Each row comes from the steps of one path. Every step used is in the known rows, and no mark comes twice. Write the path behind each row, first mark first.
Known rows
sukurut > medo > kegalad: [-2.562, 0.567, -0.084, 0.301, 0.197, -0.266, -1.901, 0.331, 1.212, 3.177, 0.295, -0.583, -2.673, 0.497, 0.771, -0.755, 0.104, -1.119, 0.803]
dore > matetu: [1.375, 0.681, 0.234, -0.247, 0.229, -0.502, 0.862, 0.712, 1.323, -3.175, -0.701, 0.844, 1.651, 0.235, 1.103, 0.795, -0.346, -1.306, 0.013]
felo > kegalad: [-0.447, 0.024, -0.907, -0.544, 0.869, -2.763, 0.065, 0.939, -1.016, -1.903, -0.781, 1.061, 1.090, -0.200, 1.431, 1.516, -0.448, -0.273, 0.615]
dore > fezo > medo: [-0.998, -0.380, -1.047, 0.526, 1.995, 0.156, -2.175, -0.235, 1.481, 0.665, 1.532, 0.855, -0.446, -0.532, 0.168, -1.238, 1.056, -0.547, -0.376]
matetu > felo: [1.708, 0.200, -0.544, -1.101, 1.255, -0.701, 2.871, 0.682, 1.366, -1.507, 0.724, -0.597, 0.828, 0.054, 0.646, 0.148, 0.446, 0.837, -0.683]
fezo > perol: [-1.363, 0.482, 0.447, -0.547, 0.958, -0.044, 0.253, 1.410, 0.312, -0.846, -1.206, -1.029, 0.904, 0.361, 1.856, -1.738, 0.743, -1.170, 0.388]
felo > sukurut > fege: [0.000, 0.897, 1.334, -0.332, -0.622, -0.810, 0.660, 1.116, 0.817, -3.880, -0.413, 0.082, 0.878, -1.004, -1.665, -0.266, -1.146, -1.215, 0.053]
felo > sukurut > medo: [-0.805, 0.226, 0.837, -0.158, -0.364, -1.364, -3.200, 0.545, 0.816, -0.803, 1.343, 0.631, -1.556, -0.456, -0.881, -0.840, 0.843, -2.535, -0.033]
medo > kegalad: [-1.572, 0.586, -0.451, -0.370, 0.995, -0.149, 0.193, 0.078, 0.661, 1.007, 0.163, 0.476, -0.109, 0.365, -0.035, -1.022, -0.514, 1.109, 0.769]
matetu > medo > kegalad > dore: [1.146, -0.062, -0.174, 1.748, 0.035, 1.397, -0.132, -0.771, -1.011, 2.115, -0.154, 0.271, -1.190, 0.866, -0.317, 0.706, -0.596, 3.003, 0.164]
fezo > medo > kegalad > dore: [-2.218, -0.390, -0.294, 1.195, 0.254, 1.463, -0.674, -1.018, -1.562, -1.537, 0.381, -0.049, -1.282, 0.594, -0.990, -0.125, -0.916, 3.603, 0.495]
matetu > felo > kegalad > dore > fezo: [0.230, -0.953, -0.678, 0.100, 0.404, -2.467, 0.725, 0.119, -1.384, 0.416, -0.499, -1.498, 0.638, -0.751, 3.904, 2.887, 1.173, -0.184, -0.459]
fezo > medo > kegalad: [-1.413, 0.010, -1.098, -0.363, 1.262, 1.135, -0.633, -0.451, 0.311, -0.196, 1.050, 1.036, -0.966, 0.331, -2.342, -1.672, -0.623, 2.468, 0.620]
sukurut > dore: [-2.561, -0.219, -0.493, 1.149, 1.266, -0.610, 1.267, 0.661, 0.571, -0.466, 1.272, 0.686, 1.400, 0.514, -0.062, -1.096, -0.480, -1.373, -0.622]
kegalad > dore: [-1.287, -0.015, 0.449, 1.702, 0.179, -0.714, -0.126, 0.163, -0.879, -3.002, -0.140, -0.469, 0.434, 0.491, 2.592, 1.628, -0.150, 1.340, -0.063]
dore > matetu > felo: [3.447, 0.425, -0.162, -1.498, 0.237, -0.155, 3.500, 0.657, 1.781, -2.341, -0.320, -0.163, 1.644, 0.076, 0.434, 0.968, 0.008, -0.160, -0.661]
sukurut > medo: [-1.620, 0.354, 0.071, 0.909, 0.430, -1.131, -1.984, 0.909, 1.612, 0.181, 0.463, -0.484, -1.625, 0.352, 1.541, 0.208, 0.633, -2.165, 0.001]
matetu > felo > sukurut > medo > kegalad > fege: [-0.976, 0.504, 0.133, -2.282, -1.060, 0.717, -1.546, -0.418, 1.362, 0.608, 0.851, 0.769, -1.021, -0.787, -3.313, -1.128, -0.057, 0.763, 0.350]
felo > sukurut > dore > matetu > medo > kegalad: [2.978, -0.276, 0.105, -0.100, -0.842, 1.336, 1.147, -0.607, 0.000, 2.117, 0.862, 2.348, 0.604, 0.113, -4.927, -1.885, -1.260, -0.897, -0.454]
felo > kegalad > dore: [-1.424, -0.466, -0.188, 0.860, -0.240, -2.375, -0.466, 0.336, -2.896, -3.119, -1.391, -0.146, 0.933, 0.140, 2.896, 3.016, -0.573, 0.915, 0.506]
matetu > felo > kegalad > fege: [0.118, 0.158, -1.416, -2.110, 0.267, -1.421, 1.317, 0.319, -0.188, -3.132, -1.009, 1.216, 2.176, -0.764, 0.305, 2.090, -0.743, 1.940, 0.388]
matetu > felo > sukurut > medo > kegalad > dore: [-0.586, -0.219, 1.029, -0.412, -1.425, 0.011, -0.849, -0.540, -0.745, 1.086, 1.011, -1.791, -2.734, -0.161, -1.122, 0.183, 0.613, 0.800, -0.251]

Write each row's path
[-0.591, 0.199, 1.780, 0.405, -2.472, 0.326, -2.727, -0.517, -1.113, -0.705, -0.421, -0.294, -1.703, 0.045, -0.333, 0.578, -0.271, -1.364, 0.533] => felo > sukurut > medo > kegalad > dore > matetu
[-0.614, -0.446, 0.897, 0.012, -0.907, -0.208, -2.568, -0.731, 0.270, 4.249, 1.344, -2.150, -2.726, -0.772, 0.490, -0.357, 1.803, -1.186, -0.521] => matetu > felo > sukurut > medo > kegalad > dore > fezo
[0.300, -0.224, 0.395, 1.463, 0.253, 1.923, -1.551, -0.398, -0.880, 6.235, -1.153, -1.828, -1.479, 0.330, 2.018, -1.318, 1.532, -0.116, 0.269] => matetu > medo > kegalad > dore > fezo > perol
[-3.163, -0.221, 1.086, 1.353, -1.002, -0.428, -4.956, -0.786, -0.546, 3.712, 0.969, -0.914, -2.829, -0.558, 0.974, -0.464, 1.433, -2.121, 0.264] => felo > sukurut > medo > kegalad > dore > fezo
[-0.488, -0.818, 0.083, -0.468, 0.214, -1.659, 0.472, 0.808, -1.992, 1.292, -1.967, -3.195, 0.679, -0.560, 4.598, 1.346, 1.997, -1.292, -0.092] => matetu > felo > kegalad > dore > fezo > perol
[1.492, 0.233, -0.175, -0.596, -1.386, 2.541, -0.054, -1.059, 0.069, 0.339, 0.270, 3.796, 1.764, -0.303, -5.416, -1.781, -1.909, 0.327, 0.015] => felo > sukurut > dore > matetu > medo > kegalad > fege
[4.395, 0.033, 0.434, 1.792, -0.807, 1.032, 0.768, -0.240, -0.257, -2.247, -1.055, 0.730, 0.332, 0.704, 0.889, 2.616, -0.462, 0.941, -0.483] => kegalad > dore > matetu > medo
[-2.175, 0.284, 0.268, 1.133, 0.013, 0.165, -0.065, -0.484, -1.135, 0.028, -0.363, -0.421, -0.368, 0.740, 1.578, 0.615, -0.693, 2.221, 0.659] => medo > kegalad > dore
[0.002, -0.097, 0.056, 0.757, -0.541, 1.862, -0.050, -1.024, -1.310, -2.445, -0.610, 0.236, -0.447, 0.675, -0.841, 0.622, -1.263, 2.396, 0.577] => fezo > medo > kegalad > dore > matetu
[4.255, 0.277, 0.598, -2.338, -0.425, -0.332, 2.297, 0.506, 1.089, -3.853, 0.426, 0.726, 2.089, -0.667, -2.013, 0.132, 0.236, -0.580, -0.807] => dore > matetu > felo > sukurut
[0.518, -1.518, -1.279, 0.113, 0.711, -1.099, -0.235, -0.507, -1.886, -0.648, 0.317, -1.012, -0.215, -0.889, 1.482, 2.175, 0.856, 1.290, -0.631] => matetu > felo > kegalad > dore > fezo > medo
[-0.605, -0.810, 0.596, -1.419, 0.841, 0.147, 1.280, 0.898, 0.565, 2.727, 1.290, -1.667, 1.532, -0.913, -0.867, -3.610, 2.225, -3.653, -1.381] => matetu > felo > sukurut > dore > fezo > perol
[3.666, 0.607, -0.544, -0.073, 0.042, 1.413, 1.337, -0.288, 0.998, 2.049, -0.752, 1.213, -0.186, 0.583, -1.494, -0.173, -0.824, 0.542, 0.239] => dore > matetu > medo > kegalad
[0.344, -0.112, 0.644, -0.243, -0.653, -0.336, 0.935, 0.378, -0.067, -2.911, 0.727, 1.896, 2.521, -0.210, -2.345, -1.160, -0.744, -2.632, -0.691] => felo > sukurut > dore > matetu
[-2.853, 1.010, -0.783, -0.707, 0.307, 0.860, -0.729, -0.493, 0.729, -0.595, -0.437, 2.018, 1.140, 0.061, -0.379, -0.632, -1.211, 2.317, 1.238] => medo > kegalad > fege
[-3.496, 0.159, 0.507, 1.792, -0.758, -0.069, -2.023, -0.310, -0.423, 1.730, -0.180, -1.717, -2.844, 0.818, 1.919, 0.595, -0.094, 0.090, 0.611] => sukurut > medo > kegalad > dore
[1.920, 0.161, 0.282, -0.500, -0.846, 0.919, 3.359, -0.394, -0.215, -1.203, -1.125, -1.404, 0.613, 0.603, 1.040, 1.747, -0.569, 2.004, -0.126] => medo > kegalad > dore > matetu > felo
[3.364, 0.044, -0.801, -2.181, -0.129, -2.013, 3.303, 0.955, -0.002, -2.748, -1.498, -0.015, 2.065, -0.324, 0.718, 2.598, -0.342, -0.406, -0.100] => dore > matetu > felo > kegalad
[-0.859, -1.273, -1.043, -1.244, 1.172, 1.227, 0.556, -1.041, 0.444, 3.720, 3.269, 0.552, -0.449, -1.013, -5.033, -3.738, 0.694, -0.127, -1.167] => matetu > felo > sukurut > dore > fezo > medo > kegalad
[-3.111, 0.007, 0.797, 0.906, 0.133, 0.755, -1.210, 0.009, -1.265, 3.922, -1.439, -2.618, -0.228, 0.143, 3.737, -1.458, 1.413, -1.010, 0.663] => medo > kegalad > dore > fezo > perol
[4.843, 0.517, -0.363, 0.400, 0.201, 0.621, 1.037, 0.323, 1.541, -1.138, -0.640, 1.601, 0.781, 0.376, -0.577, 0.856, -0.247, -0.303, -0.379] => dore > matetu > medo
[2.049, -0.066, -0.682, 0.823, 0.052, 1.678, 2.798, -0.268, 0.793, 3.110, 0.038, 0.991, 0.425, 0.844, -2.538, -1.059, -1.367, -0.665, -0.324] => sukurut > dore > matetu > medo > kegalad
